Each row was made from one walk, in order. Every step used is in the known rows, and no mark comes twice. Write each row's walk.
In the rows, 128 means zero.
Known rows
h, f, g, k, p: [ 72 100 201 119 131 136 151 116 101 100  96 135 126 141 133 152 133  94
 144 106]
p, f: [ 92 125 175 124 130 142 147 130 128 115 150  85 128 148 128 158 192  90
 131 131]
h, k, p, z: [ 99  96 150 130 126 155 122 133 103  55 110 130 141 170 134 156  89 117
 123 102]
k, h, f, p, d: [100 125 122 110 135 129 152 124  75 122 108  87 152 158 108 154  65 159
 131  98]
h, k, p: [ 90  83 147 125 128 158 116 119  91  96 105 137 120 155 130 161 129 125
 139  97]
f, h: [122 130 136 103 136 132 110 159 111 126 102 117 148 153 159 174  79  76
 134 126]
g, k, h, f, p: [108 119 139 116 141 118 172 105  87 129  98 133 145 152 116 153  78 139
 148 103]
s, p: [114 133 151 122 129 138 122 126 114 135 103 107 113 127 123 159  14 138
 125  99]
s, p, k: [126 134 184 118 125 136 131 132  91  98 110 104 125 135 131 142   4 149
 119 104]
s, p, d: [105 131 148 116 124 141 126 139  96 135 110  75 130 147 112 163  27 154
 116  96]
s, p, f: [ 92 132 183 129 129 143 140 132 132 130 143  78 117 141 123 167 103 116
 121 106]
p, f, h: [106 131 159 109 136 136 120 164 125 127 128  93 147 160 157 183 118  68
 127 124]
h, k: [136  90 130 121 127 164 139 125  86 150 108 136 134 170 132 167 147 101
 137 145]
g, f: [ 95 126 185 118 149 142 183 122 117 101  93 124 127 149 129 133 129 101
 168 133]
n, p, f, g, k, h: [ 92 123 187 119 121 152 183 125  93 150 134 142 160 145 122 182 144  49
 131 151]
g, k, p, f, h: [ 86 119 191 116 132 134 123 160 127 117 123 104 141 167 156 188 119  70
 129 102]
g, k: [116 112 209 127 119 129 167 121 120 145 109 141 126 161 128 162 174  76
 145 137]
h, f: [100 119 129 100 146 131 159 127 107 108  92 114 159 163 130 106 149 111
 161 166]
s, p, f, g, k, h: [100 121 187 119 121 149 177 118  94 171 122 137 153 141 119 177 101  58
 125 138]
s, p, f, h, k: [130 100 149 119 131 163 127 156  98 167 115 114 142 182 148 197  85  89
 122 126]
n, p: [ 92 141 151 121 130 148 137 150 114  76 136 122 129 138 132 175 139 113
 145 137]

Write each row's walk
[104 125 125  92 145 148 171 120  72 136  95 119 169 124 136 136  98  66
 137 170] -> k, h, f, g
[104 130 164 111 136 151 154 127  96 132 131  89 131 109 141 171 139  59
 119 141] -> p, f, g
[ 91 126 138  98 141 141 174 133  86  94 107 128 185 171 124 113 112 114
 155 172] -> n, p, k, h, f
[119 116 211 120 124 136 174 120 102 158 103 136 129 136 137 174 148  52
 135 143] -> f, g, k
[100 117 182 116 121 149 181 116  92 162 127 143 160 146 121 174 144  46
 130 150] -> p, f, g, k, h
[141  95 128 113 131 161 124 150  87 159 100 135 147 181 152 186 104  82
 132 139] -> f, h, k
[ 86  87 162 120 137 157 124 137  95  98  93 139 129 168 143 172  97 113
 145  91] -> g, f, h, k, p
[117 132 151 127 127 141 124 138 119  82 107 109 135 149 129 155   8 127
 113 103] -> s, p, z
[116 127 143 114 125 138 151 114  67 109 123 136 156 137 119 154  54 124
 126 112] -> f, p, k, h
[131  96 151 114 140 164 150 150  91 153  91 137 146 187 151 180  99  82
 146 138] -> g, f, h, k
[ 94 100 165 126 135 155 133 145 107  55  98 131 147 179 143 162  65 108
 129  97] -> g, f, h, k, p, z
[106 131 168 105 149 137 147 159 117 117  87 119 147 163 158 165  69  76
 153 124] -> g, f, h
[ 75  98 203 129 122 134 135 115 114  94 106 142 116 149 128 160 150 109
 144  91] -> g, k, p
[ 92 113 151 103 137 135 186 119 100 136  95 141 180 178 120 117 150  87
 160 175] -> g, k, h, f
[ 78 101 204 124 125 139 142 115 101 101 103 137 117 133 134 167 129  91
 137  96] -> f, g, k, p
[ 92  86 146 120 130 156 107 138  92 102 100 137 130 163 144 176 100 112
 135  93] -> f, h, k, p
[ 98 123 138  98 140 138 170 125  86 114  96 123 179 166 121 107  67 123
 147 159] -> s, p, k, h, f
[ 65 107 218 134 125 139 150 125 131 101 144 101 118 155 126 167 199  94
 134 101] -> g, k, p, f
[ 86 107 185 124 130 139 148 131 110  56  99 128 147 161 136 146  90  96
 128 111] -> h, f, g, k, p, z
[111 115 206 113 131 134 188 120 101 155  93 133 142 150 137 154 150  56
 144 158] -> h, f, g, k
[112 124 148 109 122 146 150 120  76 110 124 137 166 145 122 141  88 101
 130 142] -> p, k, h
[108 126 138  91 143 148 172 121  65 125  97 118 170 125 138 131  80  74
 134 169] -> p, k, h, f, g
